Each row comes from the steps of one walk. Every step used is in the known rows, and no mark comes twice. Write the walk behind each row, first mark first.
Known rows
dobir vizas dase fikev pugemo: [ 2.550 -2.386  0.889 -2.890  0.034 -2.740 -1.354  1.550  1.407  0.577
  1.882  1.260 -0.607 -0.880  1.312 -0.741 -1.198  0.010  1.084 -0.658
 -0.130  0.724]
dobir vizas: [-0.649 -1.296  0.607 -1.397 -3.462  0.597 -1.733 -0.232  0.727  0.005
  1.480  0.700  0.267 -2.259  1.276  1.530 -0.871  2.242 -0.768 -0.508
  2.038 -1.208]
dase fikev pugemo: [ 2.970 -3.498 -3.042  0.082  0.069  0.197 -2.411 -2.824 -0.817 -0.044
 -3.726  1.467  0.664 -2.712 -0.362 -3.017 -0.745 -2.426  2.124  1.776
 -2.133  0.336]
fikev pugemo dadin dobir: [-4.556  0.656 -2.225  2.048 -1.650  0.845  3.074 -2.772  0.719 -1.944
 -3.464 -1.387  0.541 -0.078  1.175  1.040  0.909 -2.167  1.415 -1.104
 -2.518 -2.020]
peko fikev dobir vizas dase dadin pugemo: [-0.404  0.901  1.997 -1.427  2.404 -4.247 -0.652  2.219 -0.260  1.462
 -0.658  1.497 -3.842  3.492  0.702  0.536  2.165  2.480 -2.182 -2.516
  1.024  1.873]
fikev dobir vizas pugemo: [-5.063 -0.883  0.953  0.414 -1.317 -0.456 -1.180  0.592 -1.155 -2.572
  0.468  2.886 -0.043  2.939  0.394  1.766 -0.935  4.597  1.655 -0.486
  0.619 -0.733]
peko fikev dobir vizas pugemo dadin: [-2.913  0.926  0.740  0.916 -0.293 -3.645 -0.166 -0.465  0.140  0.105
 -1.874  2.622 -2.971  4.334  0.280  4.100  0.354  2.491 -1.496 -2.083
  0.849  0.884]
fikev dobir vizas dase dadin: [-1.248 -0.375  0.884 -3.213  3.598 -1.616  1.110  1.664 -0.568 -1.808
  0.907  3.849 -0.957  2.071 -0.664  0.822  0.085  3.462  1.568 -0.745
  2.419 -0.345]
vizas dase fikev: [ 5.601 -2.229 -1.848  0.014  4.498 -0.916  0.892  2.218 -0.140  1.345
  2.686  2.298  1.150 -1.518 -0.719 -1.466 -1.979 -2.416  2.304  2.265
  1.124  2.860]
vizas dase fikev pugemo dadin dobir: [ 2.341 -1.095 -2.229  0.069  4.366 -1.790  2.995  0.868  0.916  0.315
  0.626  0.820  0.412  0.320  0.277 -0.946 -1.047 -4.202  3.742 -0.183
 -1.315  1.884]
dobir vizas dase: [ 0.763 -0.709  1.703 -1.666 -0.908 -1.270  0.275  3.004  1.266  0.455
  4.152  0.733  0.140 -1.010  1.342  1.412 -1.021  1.827 -0.525 -0.606
  2.180  0.460]
dadin dase: [ 0.606  2.903  0.376  1.722 -0.811  3.868  2.141 -0.212 -0.553  0.224
 -0.024  0.854  1.461 -5.078 -3.830 -0.449  0.961  3.727 -0.891  2.274
  1.170 -1.187]
dase fikev dobir vizas: [ 1.517 -3.440 -2.685 -2.895  2.401 -0.882 -1.820 -0.737 -1.317  0.331
 -0.840  5.153 -1.100 -0.409 -1.280 -0.740 -2.679  0.913  3.786 -0.560
  2.642 -0.115]
dase dadin dobir vizas pugemo fikev: [-1.171  0.904  0.515 -2.054  1.619  2.235 -2.323 -3.883  2.528 -3.256
  0.730 -1.735  1.905  1.485 -0.514  0.900  1.823 -1.689  3.969  0.991
 -2.348  0.216]
pugemo fikev: [ 1.518  0.512 -0.977 -1.125 -0.116  3.382  1.650  0.024 -0.422 -3.307
 -0.864 -1.039  0.878 -0.434 -4.501  1.109 -1.293 -3.047  1.123  1.988
  1.615 -1.120]
dadin dobir vizas pugemo: [-5.414  0.023 -0.061  2.748 -2.808  1.168 -1.677 -1.038  1.324 -1.205
  3.824 -1.779  1.734  0.480  3.863  1.778  0.091  1.091  1.974 -1.494
 -0.423  1.548]
pugemo vizas dase dadin dobir: [ 2.766  1.067  1.355  0.003  1.739  1.981 -0.957 -0.879  0.504  1.024
  2.719 -2.445  2.049 -0.906  1.578 -1.705  1.476 -1.499 -2.289  1.676
  0.466  0.296]
peko fikev pugemo: [-0.255  0.102 -0.220  3.326 -2.313 -1.631 -1.619 -1.928 -0.649  0.747
 -4.573 -1.149 -1.888 -0.924  1.703 -0.082  2.936 -0.041 -5.069 -0.024
 -1.017  1.933]
pugemo vizas dase: [ 2.861  0.330  1.786  1.090 -1.131  1.494 -0.219  1.286 -0.554  1.764
  2.978 -1.693  1.623 -1.501  1.326 -1.195 -0.308 -0.343 -4.176  1.851
  1.702 -0.358]
peko fikev dobir vizas: [-1.534  0.136  0.075  0.349 -0.097 -2.820 -1.050  0.065 -1.102  0.883
 -1.732  2.637 -3.694  1.405  0.779  2.255  0.964  3.177 -3.442 -2.361
  3.616  1.577]
dadin pugemo: [-2.190 -0.484  0.130  2.043 -3.289  1.799 -0.090  2.998 -1.389  0.726
  0.433 -2.182  0.978 -1.001  0.960 -1.804 -0.393  0.262 -0.119  0.099
 -1.348 -1.289]
dadin dase fikev: [ 4.247  0.861 -1.283  0.017  1.656  2.739  0.508 -1.389 -0.395  1.618
 -0.631  2.577  1.066 -5.473 -4.657 -2.012 -0.501  1.668  1.697  2.537
  0.742 -0.136]
pugemo vizas dase fikev: [ 5.700 -1.344  0.493 -0.297  0.903  0.702 -1.644  0.624 -0.546  2.614
  2.558 -0.342  1.320 -1.606  0.610 -2.534 -1.463 -2.007 -2.020  2.078
  1.293  0.557]
dase fikev pugemo dadin: [ 2.650 -2.653 -3.498 -0.980  0.752 -0.511 -0.234 -3.336  0.272  0.153
 -4.464  2.117  0.195 -1.457 -1.444 -1.148 -1.597 -3.751  3.550  1.154
 -2.605 -1.390]
peko fikev pugemo vizas dobir: [-0.669  0.694 -0.299  3.460 -4.589 -0.782 -2.377 -2.421 -1.175  1.920
 -3.390 -4.308 -0.515 -1.475  2.680 -0.546  1.772  0.930 -6.980 -0.357
 -1.846  1.008]

Which walk is each row?
[ 1.162 -0.279  3.000 -3.655  0.288 -1.571 -0.901  2.642  1.901  0.411
  3.250 -0.502  0.110  0.298  1.128 -0.419  0.439  1.294  0.731 -0.490
 -0.814 -0.469] : dobir vizas dase dadin pugemo
[ 2.351 -0.524  2.104 -3.596  1.359 -1.095 -0.823  0.844  2.139 -0.155
  2.911  0.899  0.466 -0.679  0.536  0.836  0.444  1.239  0.528  0.641
  0.609  0.271] : dobir vizas dase dadin
[ 4.104 -1.210  0.302 -0.603  2.211  0.109 -0.705  1.123 -1.513  1.893
  1.869  1.234  0.376 -0.149 -0.027 -2.393 -1.457 -0.739 -1.270  1.329
  2.096  0.231] : pugemo vizas dase fikev dobir
[-2.619  1.242 -0.269  1.217 -2.204 -2.930  0.269 -2.602  1.497  1.033
 -3.546 -1.259 -3.077  1.147  2.529  2.635  2.341 -1.023 -2.987 -3.215
 -0.853  0.596] : peko fikev pugemo dadin dobir vizas
[-3.914 -0.186 -1.376  0.962 -1.782  1.470 -0.470 -0.670  0.944 -0.253
  3.123 -1.022  0.669 -1.668  3.356  1.452 -0.067  0.649  0.882 -2.540
  2.594  0.577] : dadin dobir vizas
[-1.052  0.372  0.986  2.497 -1.884  2.773 -0.708 -0.667  0.174 -4.285
  0.256 -1.918  2.760  2.522 -2.810  1.473 -0.961 -1.803  2.344  3.745
 -3.118  0.497] : vizas pugemo fikev
[ 0.172  0.317  0.205 -0.801 -1.546  2.741 -2.616 -1.484 -0.456  0.766
 -0.562 -4.306  3.064 -1.508  0.395 -2.916  0.545  0.351 -0.342  1.837
 -4.038 -2.529] : dase dadin pugemo vizas dobir
[-1.152 -0.616  1.029  1.850 -5.307  2.022 -2.418 -2.712 -1.073 -0.484
 -3.343 -3.084  0.942 -2.020  2.064 -2.571  1.764  0.062 -4.519  1.302
 -2.088 -2.421] : fikev pugemo vizas
[ 2.254 -0.794  1.737  0.154 -1.693  0.224 -1.427  3.832 -1.080  3.275
  2.615 -2.939  0.575  0.071  1.486 -4.023 -1.152 -1.428 -1.439  0.086
 -1.362 -0.740] : dadin pugemo vizas dase fikev
[-1.489 -1.036 -0.969 -0.288  0.916 -1.221 -0.129  0.497  1.398  0.166
  3.156 -0.726 -0.136 -0.564  3.505 -0.526  0.056 -1.205  2.197 -2.736
  0.509  2.172] : dadin dobir vizas dase fikev pugemo
[-2.979  0.255  0.055  2.338 -6.026  2.587 -1.175  2.243 -1.940  2.041
  1.873 -6.026  2.694 -1.505  2.348 -2.524 -1.956  1.583 -2.360 -0.316
 -2.313 -2.503] : dadin pugemo vizas dobir
[-0.362  0.074 -2.305 -1.957  2.658 -1.188  3.563 -0.063  2.542  0.856
  2.608  1.549  0.128  0.785  0.560  3.057 -2.402 -3.087  4.829 -2.649
  1.434 -0.491] : pugemo dadin dobir vizas dase fikev
[ 4.260 -2.354 -1.230  0.196  3.209 -1.600  0.525  1.539 -0.219  0.351
  0.408  1.232  0.637 -1.051 -0.025 -2.588 -0.729 -2.460  1.799  1.742
 -1.280  2.297] : vizas dase fikev pugemo
[-0.460  0.849 -0.614  2.186 -1.743 -2.315  0.739 -2.367  0.499  0.815
 -5.365 -0.423 -2.306  0.507  0.545  1.857  2.049 -1.419 -3.655 -0.720
 -1.578  0.392] : peko fikev pugemo dadin
[ 0.814  1.827 -1.083 -3.431  2.406  0.144  3.916 -1.094  0.830  0.692
 -1.573  4.807 -0.985 -0.994 -5.268  2.140 -2.136  1.527  4.167 -0.826
  1.222 -3.610] : pugemo dadin dase fikev dobir vizas
[-0.098  0.600  2.787  1.248 -3.127  0.913 -0.404  4.397 -1.058  2.331
  3.010 -3.994  0.825  0.375  2.128 -3.100 -0.268 -0.190 -3.008 -0.071
 -1.149 -1.346] : dadin pugemo vizas dase
[-0.906  0.323 -1.428  2.535  1.355 -1.509  0.147 -0.151 -2.205  0.623
 -2.745  2.473 -2.689  1.141 -0.196  1.535  1.225  2.083 -3.191 -0.694
  3.195  2.322] : peko fikev dobir
[-2.582  0.232  1.212  1.758 -0.825 -3.030 -2.028 -0.073 -0.828  0.302
 -1.313  1.916 -2.797  3.190  1.151  2.640  1.072  3.470 -2.673 -1.539
  1.241  2.396] : peko fikev dobir vizas pugemo
[-1.105  0.687  0.507 -0.402 -2.415  2.532  1.115  3.347 -1.092 -1.600
 -0.052 -3.402  0.280  1.054 -2.503 -1.175 -1.072 -2.516  1.061  0.155
 -1.230 -1.960] : dadin pugemo fikev
[-3.136  1.190 -3.288  1.633  0.734  1.908  4.588 -1.636  1.055 -0.576
  0.196  0.257  1.433 -0.301  0.210  3.375 -1.271 -2.709  3.104 -1.125
  1.221 -1.513] : pugemo dadin dobir
[ 1.111  1.651  1.424  1.951  0.219 -1.784 -2.208 -2.677  0.638  1.596
 -2.619 -3.344 -1.773  0.454  2.967 -1.358  4.628 -1.438 -5.815 -0.482
 -1.926  2.583] : peko fikev pugemo vizas dase dadin dobir
[-0.963  0.662 -1.446 -1.526  2.051  2.607  3.021  0.879 -2.074 -4.588
 -1.960  1.249 -0.576  2.112 -5.320  1.193 -1.385 -1.280  2.136  0.770
  2.926 -1.549] : pugemo fikev dobir
[-4.722  0.956 -0.938  4.560 -1.125  1.453  1.570 -1.995  1.538 -2.021
  1.128 -0.851  3.178  2.571  0.871  3.179 -0.897 -1.511  4.009  1.052
 -3.406  0.166] : vizas pugemo dadin dobir
[-2.634  2.924  1.787  0.714 -0.045 -2.808  0.904 -0.425  0.272  0.670
 -1.833  2.643 -3.172  3.007 -1.602  3.704  1.084  4.226 -1.708 -1.935
  0.733  0.374] : peko fikev dobir vizas pugemo dadin dase
[ 0.699  0.948  1.003 -5.507  4.077  0.222  2.223  1.486 -0.024 -4.454
 -0.085  1.427 -1.448  3.468 -4.989  1.511 -0.474 -0.740  2.776 -0.117
  2.181 -1.314] : pugemo fikev dobir vizas dase dadin
[ 1.651  1.133  1.374 -2.639  5.684 -0.216  2.771  3.797 -0.271 -2.181
  0.989 -0.151  0.178  3.329 -3.176 -1.421  0.824 -1.522  2.661  1.226
 -1.335  0.204] : vizas dase dadin pugemo fikev dobir
[-0.402  0.662  1.502  0.865 -0.669  1.058 -1.152 -2.242  0.359 -0.645
 -1.248 -3.719  0.949 -0.402  2.625 -3.117  3.210 -1.400 -2.668  0.870
 -3.048 -0.397] : fikev pugemo vizas dase dadin dobir
[ 1.695  0.890 -0.479 -2.271  2.166  1.100  0.689 -0.427 -0.932  0.855
 -0.671  4.538 -0.876 -3.207 -4.755 -1.363 -0.769  4.178  2.436  0.245
  2.036 -0.988] : dadin dase fikev dobir vizas
